Known rows, with every way that one mark hangs from another
[J_333 [J_736 J_904] J_955]: [ 15.5  22.1  -5.3 -32.6  17.5   1.4 -17.4  -4.4   9.3  12.4 -37.5  15.4
  -3.7 -11.2   7.4   8.2  25.1   3.8   9.5  -5.6  -4.8]
[J_736 J_77 J_727 [J_877 J_451]]: [ -4.2 -24.6   0.0   7.8  -5.0 -11.4  11.4   3.7   0.3  -4.1  20.4  -5.0
  -6.4   9.1  -7.4 -12.3  -2.9   1.0   0.1  -2.7  10.4]
[J_727 [J_736 J_333 [J_877 J_451] J_904]]: [-26.3 -11.2  -5.5  11.4 -10.8  -6.3  23.8   3.3  15.0  -7.3  -7.3  10.4
   8.2  -5.9   6.2 -17.0  -6.2 -10.8 -10.1   3.1   8.7]
[J_586 [J_736 J_77 J_727]]: [ 32.5 -17.6   4.1   4.7  -2.9  -2.1  -3.0   2.9  -7.0   6.5  -0.4  16.0
 -15.4 -20.8 -22.7  19.1  -3.0   2.3   2.7 -11.1   1.1]
[J_727 [J_736 J_77 [J_877 J_451]]]: [  0.0   4.7  -0.9  14.3 -28.2  -0.9  28.8   2.0  10.2   0.2  -0.5   5.7
   1.7   3.6  -0.8  -9.5   9.1  -7.9  -6.5  -6.9  13.6]
[J_727 [J_736 J_904]]: [ 18.1 -17.6 -11.3  -1.9 -12.0  -6.8  -0.1   5.2  13.3   8.9 -36.1  26.7
  -9.1 -20.2   9.9  13.5   3.9   2.9   3.4  -5.7   5.5]
[J_523 J_77]: [ 56.1   3.6  -3.8  12.7 -16.3   6.1  -2.7  -2.3   8.8   7.5   6.6  -4.5
 -21.2  15.0   0.1  13.2  19.4  15.4  10.6   2.9  23.2]
[J_586 [J_736 J_77 J_333 J_727 [J_877 J_451]]]: [-11.6 -10.3   9.5  17.8  -1.0  -1.8  20.9   1.0  -5.0  -9.3  28.0  -0.9
   1.6  -5.7 -26.4 -11.9 -13.4 -11.1 -11.1  -2.4   4.6]
[J_333 [J_736 J_77 J_727 J_877] J_955]: [  1.6  35.0  14.4 -15.2  12.8   8.0  -8.1  -3.9 -12.3   3.3  -0.6  -7.0
   1.3  -8.0  -2.6   5.0  12.2  -7.6   1.5  -0.9 -17.0]
[J_736 J_77 J_333 J_727]: [  7.8 -22.8   3.0   7.5   4.4  -4.6 -10.2   3.5 -14.9   0.6  22.4  -7.7
  -4.2   8.5   0.3  11.3 -17.5  -4.3  -4.6   8.4   0.2]
[J_586 J_736]: [ 55.5  -7.1  -6.1  -3.1 -13.8   3.0   5.1   0.6  11.0  10.2 -23.9  20.8
 -22.6  -7.3 -21.1  13.1  13.4   8.1   6.7 -11.3  15.6]
[J_523 [J_333 J_736 J_955]]: [ 25.7  21.5  -5.4 -29.7  -5.5  13.3 -17.2 -10.7  -4.4   6.0 -19.1  -1.3
   8.6  16.8  -0.6   8.1  17.6   3.1   6.2  -7.7  -1.7]
[J_877 J_451]: [ 37.3 -27.1 -18.3 -13.5 -12.8 -14.9   8.6  -0.3  22.0   7.9 -13.0  15.7
 -14.5  22.9  -4.2  -8.0  23.2   7.5   8.6 -10.5  33.4]
[J_736 J_77 J_333]: [ 18.4  -2.4  -2.6  12.5  -8.2   4.4  -1.6   2.1  -4.4   4.0  16.6 -12.8
  -4.9  23.9   2.8   4.8  -6.7   1.0  -5.8   9.5  10.2]
[J_727 [J_736 J_77 J_333 [J_877 J_451] J_904]]: [-39.8  -1.2  -0.2  23.6 -10.9  -3.4  23.5   3.8   6.4  -7.8   9.9   0.7
  14.1  -4.3   7.1 -16.2 -12.3 -12.0 -14.6   4.3   3.9]
[J_333 J_955]: [ 41.6  13.8  -8.4 -23.0   6.9  -7.8  -5.1   2.9   8.1  10.9 -40.5   8.7
 -14.1  20.2   3.9  13.4  26.2   4.9  11.8  -4.2   6.6]
[J_955 [J_333 [J_736 J_77 J_727 J_877 J_904]]]: [-12.1 -21.4   7.3  -4.7  -7.8  11.3 -16.4  -7.3   0.5   0.8  24.6   3.5
  -4.1 -26.4  13.7  -1.1 -14.9   7.3   6.8  -3.3 -11.4]
[J_736 J_77 J_727 [J_877 J_451] J_904]: [-29.9 -37.2  -3.9  10.1   7.3 -17.9   4.1   7.4   3.2  -6.5  15.9  -0.6
  -2.7  -6.7  -0.9 -14.3 -13.7   7.3   1.0  -0.7   2.4]
[J_523 J_77 [J_333 [J_736 J_877 J_904] J_955]]: [ -4.7  42.3   5.0   3.8  -1.2  23.6 -11.0 -11.7  -5.2  -5.6  11.4 -22.2
  14.1   5.5   2.8   0.1   8.3   9.7   4.6   5.1  -8.5]
[J_333 [J_736 J_77 J_727] J_955]: [ 16.3  22.6   8.7 -27.2  16.4   1.3 -19.3  -5.7 -11.3  11.3  -8.8   5.7
  -1.2  -9.5  -1.0  16.3  18.6  -6.6   4.9  -7.2 -12.0]
[J_523 [J_333 J_955]]: [ 27.6   3.9 -11.7 -18.9  -4.5   0.7 -11.3  -1.7  -3.1   2.6 -27.3  -2.9
   2.5  31.9   2.6  11.2   9.3   9.0   8.3  -4.9   2.0]

Rows
[ -6.7  10.1   4.9 -25.9  28.0  -4.3 -25.4  -2.1  -8.9   8.8 -13.4  10.4
   2.6 -23.6   5.4  14.2   8.8  -1.9   5.5  -5.4 -19.0] : [J_333 [J_736 J_77 J_727 J_904] J_955]
[-20.2   6.2   1.1 -30.2  24.6 -10.0  -4.0  -3.9   7.4  -0.7 -17.1  13.1
   3.7 -17.6  -0.8 -11.9  16.9  -4.7   5.6  -6.9  -7.6] : [J_333 [J_736 J_727 [J_877 J_451] J_904] J_955]
[-12.7   7.9   5.5  29.0  -0.4  10.8  12.6   4.6  -1.3  -5.6  11.5  -6.6
  -1.4 -11.9 -14.1  -4.2 -21.3   1.8  -9.6   6.5  -5.0] : [J_586 [J_736 J_77 J_333 J_877 J_904]]
[  3.5  -7.8  -6.4   7.6 -11.5  -2.3  22.4   0.2  13.5  -6.7  10.6  -8.8
  -3.2  31.4  -3.6 -23.7   2.0  -2.9  -5.4   7.2  22.7] : [J_736 J_333 [J_877 J_451]]
[  4.8  -9.6  -5.8  10.1 -12.8  -3.5   0.4   6.1   5.1   8.5 -17.8  16.4
  -2.7 -18.9  10.3  14.0  -2.1   1.9  -1.1  -4.6   0.5] : [J_727 [J_736 J_77 J_904]]
[-22.5 -11.9  10.3  24.9  10.2   2.2   4.7   6.2 -10.9  -8.8  17.9  -2.1
  -0.8 -26.2 -16.8   0.8 -31.2  -2.2  -8.6   6.1 -14.1] : [J_586 [J_736 J_77 J_333 J_727 J_877 J_904]]
[ -9.6   3.1  -3.0   5.8 -15.9  22.6 -11.0  -6.2  -7.0  -2.9  18.5 -17.3
  11.5   3.0   0.5  -6.7 -14.2  12.3  -2.5   1.8  -6.1] : [J_523 [J_333 [J_736 J_77 J_877 J_904]]]
[-12.5 -18.9  -3.0 -16.7  35.3 -18.9 -18.8   6.4  -6.3  -1.2 -21.5   8.9
  -0.1  -5.4   9.4  11.6  -9.7  -3.1   3.2   7.7 -13.5] : [J_736 [J_333 J_955] J_727 J_904]
[ 17.7 -10.0  -2.4 -16.9 -27.8  12.3   5.4 -13.6  21.8   3.7  12.7   9.3
  -7.4   4.7   6.3 -17.1  16.2   4.0   8.8 -11.3  18.6] : [J_955 [J_333 [J_736 [J_877 J_451]]]]
[ 30.5  23.4  -3.0   2.4  -8.6   9.5 -10.7  -6.5  -5.5  -0.7   1.0 -16.9
   3.2  31.6   2.1  14.6  14.7  11.6   9.5   0.8   6.5] : [J_523 J_77 [J_333 J_955]]
[-43.0 -14.9  -1.2  -8.2  31.4 -21.9   5.0   5.3   2.4 -12.3  -6.7   1.2
   8.5   3.6   3.4 -17.0  -8.6  -8.6  -1.9   6.8  -6.6] : [J_736 [J_333 J_955] J_727 [J_877 J_451] J_904]
[  9.9 -14.7   4.5  12.4  -4.9  -0.5  -0.1   6.5  -9.6  -1.0  14.9 -10.8
 -13.2   1.8  -3.5   4.5 -12.0   5.1   1.5   4.2  -2.5] : [J_736 J_77 J_727 J_877]
[-36.5  31.6   7.2  16.8   4.6   1.7  12.8   6.3  -4.6  -4.7 -12.4  -4.5
  15.3  -7.3  13.1   0.9 -11.1 -14.5 -12.0   9.4 -18.5] : [J_727 [J_736 J_77 [J_333 J_955] J_877 J_904]]
[-44.4   4.9   9.8   9.6  30.5  -7.8  -5.5   8.7 -16.1 -10.2   6.8 -16.5
   8.9  -1.7   8.6   0.0 -24.4  -5.3  -5.6  15.3 -25.2] : [J_736 J_77 [J_333 J_955] J_727 J_877 J_904]
[-22.7  -6.4  -4.7  16.2 -16.6  -6.9  21.2   5.0  12.9  -1.6  -5.5   9.6
   4.5 -11.0   4.5 -11.6  -1.1  -2.8  -5.9  -5.1   6.8] : [J_727 [J_736 J_77 [J_877 J_451] J_904]]
[ 39.8  13.7  -0.5   4.1 -26.1  27.4 -15.0 -15.6  -3.4   2.4  27.8 -14.5
   1.6  12.6  -4.4   8.5  12.2  12.4   5.0  -0.2  14.0] : [J_523 J_77 [J_333 J_736]]
[-32.7   6.8   9.0   2.3  17.5 -12.9  12.8   2.4 -10.1 -10.4  18.8 -14.9
  12.4  21.1  -2.6 -14.2  -5.1 -16.1  -7.9   6.1  -4.3] : [J_736 J_77 [J_333 J_955] J_727 [J_877 J_451]]
[-46.9 -31.4   0.7  17.3  13.2 -14.2   6.2   6.0  -3.4 -12.9  31.9 -10.5
   8.0   0.7   1.1 -19.5 -27.1  -3.5  -8.9   9.7  -0.9] : [J_736 J_77 J_333 J_727 [J_877 J_451] J_904]
[ 13.0  32.7  -0.4 -19.3  -8.5  19.5  -6.4  -9.6  -4.9  -1.2 -11.8 -12.2
  10.2  18.8  -1.8  -2.0  11.8   1.9   3.7  -2.3  -6.7] : [J_523 [J_333 [J_736 J_877] J_955]]
[-21.6  23.5  10.7 -14.3  24.7   2.5 -13.8  -0.8  -9.6   1.5  -5.6  -2.5
   4.5 -22.4   3.6   3.3   2.3  -2.5   2.3   0.6 -24.2] : [J_333 [J_736 J_77 J_727 J_877 J_904] J_955]
[-12.3  -5.5  -1.8  16.6  -8.2  -0.4   2.4   4.7  -1.0   2.7  -3.0   7.6
   6.8 -12.4  11.6   8.9 -14.3  -7.2 -10.3   5.0  -2.4] : [J_727 [J_736 J_77 J_333 J_904]]
